Every row comes from one small tree of marks. Brackets hold a mark, then the marks that hang from it, in alphabetical order. Every link used is in the known rows. Which tree was each row made from?
Known rows
[godinab [pelu gudut] supuv]: -.11 -.01 .48 -.03 -.02 .07 .02 .13 .08 .18 -.02 -.02 .07 .07 -.14 .02 .29 -.06 -.04 -.17 -.03
[pelu gudut]: -.01 -.03 .09 .09 -.03 -.02 -.03 .08 .04 .00 -.03 -.02 -.05 -.01 -.04 -.02 .03 -.03 .03 -.07 .00
[vutiz [gudut [supuv godinab]] renis]: .13 .23 .34 -.09 .01 .10 .11 -.19 -.04 -.08 .03 .00 .09 .04 -.09 -.17 -.10 .04 -.45 -.10 .06
[supuv godinab]: .00 .05 .15 -.14 -.02 -.02 .06 -.11 .02 .10 .02 -.02 .09 .05 -.02 -.02 .10 .01 -.05 -.08 .01
[gudut kero pelu]: .02 .22 .05 -.06 -.01 .01 -.15 -.02 .01 .05 -.05 -.01 -.04 .05 .01 .07 -.03 .04 -.16 .01 .06
[kezu [gudut supuv vutiz] renis]: .13 .08 .12 -.02 .00 .00 -.40 -.08 -.16 -.01 .00 .13 -.04 .05 .12 .00 -.02 .16 .07 .14 .07
[gudut [supuv [godinab pelu]] [vutiz renis]]: .12 .15 .34 -.18 -.03 .07 -.12 .10 .02 .13 -.02 -.05 .10 .12 -.07 -.05 .12 .06 -.11 -.06 .01
[gudut [kero renis] [supuv godinab]]: .07 .27 .37 -.14 -.09 .02 -.22 -.26 -.02 .07 -.05 .05 -.01 .08 .02 -.07 .07 .00 -.03 -.02 .10
[kero [renis vutiz]]: -.01 -.06 .05 .00 -.06 -.07 -.16 -.26 -.19 -.09 -.13 .14 .03 .02 -.01 -.10 -.06 -.01 -.05 -.07 .04
[gudut kero pelu vutiz]: .01 .18 .01 -.07 -.01 -.05 -.27 .04 .02 .06 -.12 -.06 -.03 .09 .07 .12 -.04 .06 -.08 .06 .07
[godinab pelu]: .01 -.05 .16 -.08 .00 .03 -.03 .16 .03 .09 .00 .02 .04 .02 -.05 .02 .16 -.02 -.03 -.04 -.02
[kezu [gudut [supuv godinab]] [renis vutiz]]: .14 .14 .27 -.17 -.03 .01 -.32 -.39 -.27 .01 .03 .26 .10 .02 .06 -.13 .01 .17 -.17 -.03 .06
[pelu [gudut kero vutiz]]: -.08 -.07 .16 .12 -.06 -.08 -.26 .21 .02 .05 -.17 -.05 -.05 .11 .06 .01 .03 -.02 .09 .01 .08
[gudut pelu [supuv godinab] [vutiz renis]]: .18 .41 .11 -.21 -.01 .04 -.13 -.11 .05 .04 -.01 -.10 .03 .07 -.07 .01 -.08 .13 -.20 -.04 .04
[kero [renis kezu vutiz]]: .06 -.15 .12 .03 -.08 -.07 -.27 -.16 -.26 -.11 -.14 .24 .02 .00 -.01 -.16 -.08 .01 -.11 -.04 .07
[vutiz [gudut kero supuv] [renis kezu]]: .14 .09 .36 .13 -.02 .13 -.17 .02 -.18 -.14 -.06 .14 -.03 .09 -.02 -.22 -.20 .04 -.46 .04 .15
[pelu [gudut [kero renis] supuv]]: .05 .17 .31 .11 -.10 .03 -.32 -.07 .00 -.04 -.09 .05 -.15 .04 -.01 -.07 .00 -.04 .04 .00 .09
[renis [kezu [gudut kero]]]: .06 -.15 .29 .08 -.01 .01 -.23 .09 -.18 .07 -.03 .22 .00 .12 .08 -.06 -.02 .05 -.12 .10 .12
[godinab pelu supuv]: -.09 .03 .39 -.12 .01 .09 .06 .04 .03 .20 .01 -.01 .12 .07 -.10 .04 .26 -.02 -.07 -.09 -.03
[godinab [pelu [gudut kero supuv vutiz]]]: .05 .12 .35 -.01 -.06 .03 -.41 .32 .09 .08 -.09 -.02 -.06 .09 .02 .05 .15 .00 .05 .00 .05
[godinab supuv]: -.10 .07 .22 -.04 .01 .05 .09 -.12 .00 .10 .01 -.02 .08 .05 -.06 .02 .09 .00 -.02 -.05 .00
[supuv [godinab [pelu gudut]]]: -.01 -.05 .40 -.14 -.05 -.01 -.02 .17 .09 .19 .00 -.02 .09 .05 -.10 -.03 .29 -.04 -.06 -.20 -.02

Write each row's tree
.05 .25 .39 -.06 -.08 .04 -.20 -.03 .09 .08 .00 -.01 -.03 .03 .00 -.04 .09 .00 -.05 -.07 .07 : [pelu [gudut kero [supuv godinab]]]
.11 .15 .29 -.05 -.04 .09 -.20 .19 .13 .02 .05 .02 -.06 -.04 -.09 .02 .14 -.01 -.03 -.07 -.04 : [godinab [pelu [gudut supuv]]]
.16 .06 .28 .02 -.02 .01 -.46 .10 -.13 .02 -.04 .17 -.06 .12 .14 .00 -.08 .11 -.04 .20 .12 : [renis [kezu [gudut kero supuv vutiz]]]
.09 .16 .10 .03 -.04 -.02 -.28 .11 .10 -.05 -.03 -.06 -.09 -.02 .01 .04 -.03 .02 .10 .03 .01 : [pelu [gudut supuv vutiz]]
-.08 -.08 .48 -.09 -.08 -.06 -.24 .27 .07 .25 -.15 -.06 .07 .16 .00 .01 .29 -.03 .00 -.12 .06 : [supuv [godinab [pelu [gudut kero vutiz]]]]
.01 .21 .18 -.06 .02 .02 -.08 -.10 -.02 -.06 -.06 .00 .00 .06 .00 .01 -.10 .01 -.44 -.02 .10 : [vutiz [gudut kero pelu]]
.17 .02 .19 .17 -.06 .03 -.28 .22 -.03 -.08 -.08 .04 -.09 .04 -.06 -.13 -.12 .06 -.08 .03 .06 : [pelu [gudut supuv [vutiz [renis kezu]]]]
.07 .24 .58 -.24 -.02 .09 -.13 -.04 .02 .07 .01 .05 .10 .09 -.01 -.06 .15 .00 -.40 -.07 .07 : [vutiz [gudut kero [supuv [godinab pelu]]]]
.01 -.14 .33 .19 -.02 .07 -.04 .09 -.22 -.08 -.13 .13 .02 .13 -.02 -.23 -.15 .00 -.46 -.01 .16 : [vutiz [gudut kero] [renis kezu]]
.08 .24 .46 -.24 -.05 .09 -.20 .03 .06 .18 .02 .02 .06 .08 -.01 .00 .21 .02 -.12 -.04 .03 : [gudut kero [supuv [godinab pelu]]]
.10 .24 .28 -.11 -.05 .03 -.09 -.07 .12 .03 .06 -.03 -.01 -.03 -.06 -.03 .07 .01 -.04 -.09 -.01 : [pelu [gudut [supuv godinab]]]
.05 .22 .48 -.04 -.12 .01 -.26 -.16 .03 .06 -.08 .03 -.06 .06 -.02 -.09 .10 -.04 -.01 -.09 .10 : [pelu [gudut [kero renis] [supuv godinab]]]
.26 .30 .20 -.03 .02 .13 -.12 -.08 -.08 -.19 .03 .09 -.04 -.02 -.12 -.12 -.26 .09 -.58 .00 .07 : [vutiz [gudut pelu supuv] [renis kezu]]
-.03 -.12 .21 .00 -.04 -.05 -.20 .34 .08 .10 -.10 -.05 .01 .07 -.04 .05 .18 -.03 .07 -.07 -.01 : [godinab [pelu [gudut vutiz]]]
.19 .09 .26 .08 .00 .12 -.06 -.01 -.13 -.20 .01 .12 -.01 .02 -.08 -.21 -.21 .04 -.45 .02 .08 : [vutiz [gudut supuv] [renis kezu]]
-.02 -.13 .07 .20 -.03 -.03 -.05 .20 -.01 .00 -.14 -.08 -.02 .10 -.05 -.08 -.05 .00 .00 -.06 .05 : [pelu [gudut [vutiz renis]]]
.06 .19 .23 .09 -.06 .06 -.26 .06 .06 -.02 -.02 .02 -.11 .01 .01 -.02 -.01 .00 .00 .00 .06 : [pelu [gudut kero supuv]]
.07 .16 .12 .10 -.03 .06 -.23 .09 -.07 -.01 -.12 -.03 -.04 .13 .04 -.06 -.12 .06 -.04 .10 .10 : [gudut kero supuv [vutiz renis]]
.00 -.22 .26 .29 -.08 -.03 -.26 .33 -.12 .04 -.21 .04 -.05 .16 .00 -.15 -.06 .01 -.09 .00 .15 : [pelu [gudut kero [vutiz [renis kezu]]]]
.18 .09 .33 .03 -.02 .08 -.34 .04 -.14 .01 .03 .23 -.06 .07 .09 -.05 -.08 .09 -.13 .16 .10 : [renis [kezu [gudut kero supuv]]]
-.05 -.04 .51 -.08 -.07 .02 -.12 .19 .06 .24 -.07 .00 .08 .12 -.05 -.04 .30 -.06 -.10 -.16 .04 : [supuv [godinab [pelu [gudut kero]]]]
.10 .14 .29 -.01 -.05 .01 -.39 -.33 -.26 -.07 -.10 .27 -.02 .09 .08 -.09 -.11 .06 -.14 .05 .11 : [kezu [gudut [kero [renis vutiz]] supuv]]
-.07 -.09 .21 .08 -.03 -.02 -.28 -.23 -.34 -.12 -.18 .20 .07 .05 .09 -.20 -.08 .05 -.38 -.05 .14 : [kezu [renis [vutiz [gudut kero]]]]
.07 .16 .10 .00 .05 .06 .11 -.12 -.06 -.11 -.04 -.02 .03 .03 -.12 -.07 -.18 .04 -.53 -.09 .06 : [vutiz [gudut pelu] renis]
.01 .20 .15 -.08 .01 -.02 -.18 -.23 -.16 -.14 -.13 .10 .05 .04 .01 -.04 -.16 .04 -.56 -.08 .09 : [renis [vutiz [gudut kero pelu]]]
.16 .46 .11 -.33 -.01 -.02 -.23 -.14 .12 .05 .03 -.10 .01 -.01 -.01 .12 -.01 .11 -.09 .00 .00 : [gudut pelu [supuv godinab] vutiz]
.08 .29 .31 -.15 -.05 .06 -.16 -.14 .03 .09 .02 .01 .02 .05 .04 -.03 .06 .04 -.08 .01 .05 : [gudut kero [supuv godinab]]
